Each row comes from the steps of one walk. Every step used is in the known rows, and no mark comes twice. Write the walk behind each row, first mark first.
Known rows
R > G > N > Q > K > S > Z: [ 1.926  1.250  1.541 -3.485  0.850  0.061  2.137 -0.655 -0.797 -1.439
 -1.351 -0.690  1.222  6.365  0.414 -4.030 -2.857  0.315 -4.864 -0.699
  3.006 -0.866]
R > G > Z > S > K: [-0.052 -0.561  2.735 -4.341  2.689 -0.136  2.886 -1.718 -1.794 -0.923
 -0.708  1.348  1.492  5.261 -0.425 -5.591 -1.310 -3.162 -4.195 -0.426
  4.671 -1.093]
Q > N: [-0.006  1.876  2.974  5.119  1.853  1.113  0.474  0.239 -0.207 -2.078
  0.465  2.565  0.983  4.984 -0.816 -6.595 -1.496  3.782 -1.631  1.067
  1.620  1.855]
Z > S > K: [-1.715 -2.407  2.814 -0.233  2.420 -0.621  3.513 -0.921  0.788 -0.217
 -0.569  1.431  2.889  3.628 -1.146 -6.542  0.702 -0.015 -4.859 -0.655
  3.671 -1.209]
Q > N > G > Z: [ 0.542  1.920  2.646  2.362  3.425  1.123 -0.060  1.322  2.225 -1.028
 -0.968  2.665  0.209  4.832  0.374 -5.812 -4.319  2.318  0.014  0.391
  1.565  0.620]
Q > N > G > Z > S: [ 0.310  1.816  2.964  0.795  3.724  0.946  0.871  1.827  2.897 -0.874
 -1.430  2.249  0.608  3.938  0.255 -6.709 -3.567  1.330 -0.497  0.400
  2.063 -0.302]
Q > N > G: [ 0.634  1.093  3.286  4.260  2.905  0.787 -0.039  1.322  1.557 -1.959
 -0.152  2.682  0.131  4.585 -0.152 -5.145 -3.577  2.757 -1.049  0.044
  0.358  0.961]
Q > K > E: [ 0.264  0.668  2.120  1.191  1.730 -0.395  1.150 -1.264  0.157 -1.817
  0.867  3.958  1.472  6.625  0.767 -5.021 -3.530 -0.614 -3.886  0.489
  2.397  3.344]
Z > S: [-1.310 -0.749  3.082 -2.185  2.362  0.973  2.739  0.247 -0.009 -1.082
 -0.978  2.325  1.930  3.467 -0.990 -6.405  0.464  2.099 -4.280 -0.023
  2.310 -1.481]
R > G > Z > S > K > Q: [ 0.033 -1.253  2.685 -7.689  3.013  0.081  3.606 -1.616 -1.468 -0.986
 -0.492 -0.104  0.485  5.024 -0.265 -5.043 -0.509 -4.326 -3.907  0.117
  4.070 -1.242]
E > K > Q > N > G > Z: [-0.032 -1.740  0.907 -3.493  3.560  1.546  4.176  1.149 -0.310  0.128
 -0.428  1.543 -0.417  4.813  0.498 -5.559 -2.347 -0.812 -0.701  0.149
  1.655  0.052]
N > Q > K: [ 0.475  0.553  2.982 -0.893  1.482 -0.124 -0.613 -1.031  0.686 -1.632
 -1.871  2.658 -0.201  1.981  1.179 -3.660 -3.085  5.035 -2.740  0.223
  1.228  1.535]
R > G > Z > S: [ 0.126  0.591  3.162 -5.757  2.679  0.792  2.277 -0.980 -2.276 -1.412
 -0.868  1.886  0.803  5.101 -0.272 -5.467 -1.416 -2.039 -3.776  0.028
  3.798 -1.426]
E > K > S > Z: [-1.096 -3.318  0.437  1.041  2.154  1.138  6.265 -0.130 -1.740  0.933
  0.984  2.632  2.984  9.113 -0.139 -6.857 -1.500  0.222 -5.266 -0.906
  2.971 -1.930]
E > K > S: [-0.795 -2.032  0.926 -0.784  1.653  1.949  5.104 -0.147 -1.417  0.278
  0.896  2.777  1.977  6.382 -0.694 -6.129 -1.043 -0.258 -4.979 -0.978
  2.288 -1.574]
Z > S > K > Q: [-1.640 -3.371  2.442 -4.286  2.777 -0.204  4.448 -0.815  1.131 -0.363
 -0.376 -0.375  1.769  3.400 -1.112 -6.014  1.670 -1.477 -4.609 -0.038
  2.974 -1.424]
E > K > Q > N > G > R: [ 0.651 -2.553  0.879 -2.313  2.988  1.634  4.425  0.746 -0.228  0.193
 -0.610  0.844  0.524  4.756  0.091 -4.407 -1.508 -0.639 -1.185  0.225
  1.290  0.365]
K > E: [-0.434 -1.700  3.054 -0.721  1.786  0.257  1.869 -1.202 -0.783 -1.573
  2.172  3.290  1.886  7.553  1.021 -5.188 -2.007 -2.201 -3.758 -0.250
 -0.134  0.249]
G > R: [ 0.126 -0.979  1.531  0.479  1.508  2.093  1.186 -1.334  0.075  0.078
 -1.335  1.766  2.596  5.106 -0.728 -3.669 -0.310  3.483 -2.658  0.739
  2.146  0.411]

Write each row's walk
[-0.752 -2.513  2.139 -6.585  4.464  0.425  2.716  0.584  3.312  0.533
 -1.976  0.991  0.090  3.821  0.465 -4.505 -2.528 -1.524 -2.118 -0.709
  1.962 -2.363] -> N > G > Z > S > K > Q
[-1.301 -3.780  2.066 -1.426  2.314 -0.162  3.081 -1.946  0.182 -0.602
  0.788 -0.056  0.767  5.126 -0.901 -4.198  0.602 -0.585 -3.740  0.021
  1.907  0.515] -> S > K > Q
[ 1.351  0.824  2.638  3.784  2.746  1.289  0.101  0.910  2.356 -1.010
 -1.198  1.664  1.182  4.725 -0.072 -4.490 -3.194  2.493 -0.681  0.584
  0.992  1.095] -> Q > N > G > R
[ 0.508 -0.694  2.930 -2.924  3.272  1.384  1.703  1.131  1.502 -1.989
  0.157 -0.007 -1.590  4.415 -0.089 -4.134 -1.612  0.594 -1.033  1.046
 -0.519  0.590] -> K > Q > N > G
[-1.508 -1.550  1.842 -3.729  3.144 -0.108  3.443 -1.221  1.853  0.868
 -0.614  1.821  2.981  5.579  0.642 -7.562 -1.245 -3.245 -3.186 -0.232
  4.281 -1.491] -> G > Z > S > K > E
[ 1.103  1.460  2.206 -2.735  0.799  1.090  0.893 -0.440 -3.206 -2.087
 -0.618  0.653  0.724  5.198 -1.057 -3.561 -1.287  0.739 -3.763 -0.843
  2.377 -0.300] -> R > G > N
[ 2.121  2.280  2.070 -4.860  0.515  0.713  1.113 -0.583 -0.498 -1.929
 -1.576 -0.558  0.406  4.169 -0.054 -3.358 -2.506 -0.177 -4.458 -0.661
  2.569 -0.502] -> R > G > N > Q > K > S
[ 0.799 -0.230  3.139 -2.116  1.491 -0.779  0.041 -1.363  1.118 -1.709
 -0.522  2.678  0.359  3.659  2.278 -4.004 -3.693  0.922 -3.003  0.131
  0.575  1.448] -> N > Q > K > E
[ 1.577  1.048  2.641 -4.554  0.693  0.615  0.286 -0.598 -2.345 -2.055
 -1.339  0.056  0.071  3.598  0.174 -2.985 -1.768  1.253 -3.326 -1.094
  1.306 -1.172] -> R > G > N > Q
[ 0.543  0.052  2.813 -5.494  3.136 -0.039  3.434 -1.138 -0.750 -1.297
 -0.468 -0.519  0.615  4.944 -0.257 -6.068 -0.866 -4.545 -3.091  0.696
  4.287 -0.384] -> R > G > Z > S > K > Q > N
[ 0.459 -0.357  2.267 -0.942  1.604 -0.114  1.688 -0.911  1.984 -0.762
 -1.278  1.591  0.864  5.291  1.459 -4.849 -3.198  3.469 -4.368  0.233
  1.859 -0.071] -> N > Q > K > S > Z
[ 1.974  2.118  2.251 -3.604  0.678  0.222  0.131 -0.724 -1.739 -2.186
 -1.903  0.410  0.028  3.404  0.146 -2.953 -2.642  1.462 -3.500 -0.637
  2.460  0.509] -> R > G > N > Q > K
[ 0.033  0.743  2.452  2.213  3.774 -0.032  1.347  1.095  3.515 -0.290
 -1.284  1.685  1.160  4.191  0.146 -6.797 -3.489 -0.070 -0.968  0.027
  2.843 -0.098] -> Q > N > G > Z > S > K
[ 0.729  2.320  0.919 -1.727  0.504  0.900 -0.508  0.375  1.415 -0.733
 -3.157  0.568  0.697  1.918  0.369 -3.992 -2.386  5.580 -2.090 -0.486
  2.024  0.638] -> G > N > Q > K
[ 0.668  0.752  2.446 -2.290  1.239  0.581  0.703 -0.887  2.221 -1.278
 -1.293  1.630  0.179  3.062  0.927 -4.303 -2.854  2.927 -4.189  0.200
  1.468  0.257] -> N > Q > K > S
[ 0.099 -2.299  1.559 -1.930  3.139  1.192  4.178  1.139 -1.014 -0.583
  0.172  1.545 -0.406  4.667  0.037 -5.043 -1.845 -0.462 -1.529 -0.126
  0.699  0.246] -> E > K > Q > N > G
[ 0.871  2.611  0.604 -3.079  0.296  1.351  0.582  0.465  2.631 -0.489
 -2.689 -0.121  1.101  2.617  0.242 -4.485 -2.312  4.145 -3.173 -0.414
  2.263 -0.368] -> G > N > Q > K > S
[-0.705 -2.211  2.256  1.255  2.301 -0.182  2.775 -1.366  0.843 -0.980
  1.009 -0.490  0.757  5.063 -0.770 -5.412  0.165 -0.665 -2.567  0.644
  2.230  1.585] -> S > K > Q > N
[-0.381 -2.096  1.873 -1.135  3.491 -0.215  2.480 -0.682  2.529 -0.111
 -0.128 -0.447  0.109  5.020 -0.032 -4.969 -1.731 -1.646 -1.409  0.254
  2.328  0.718] -> S > K > Q > N > G > Z
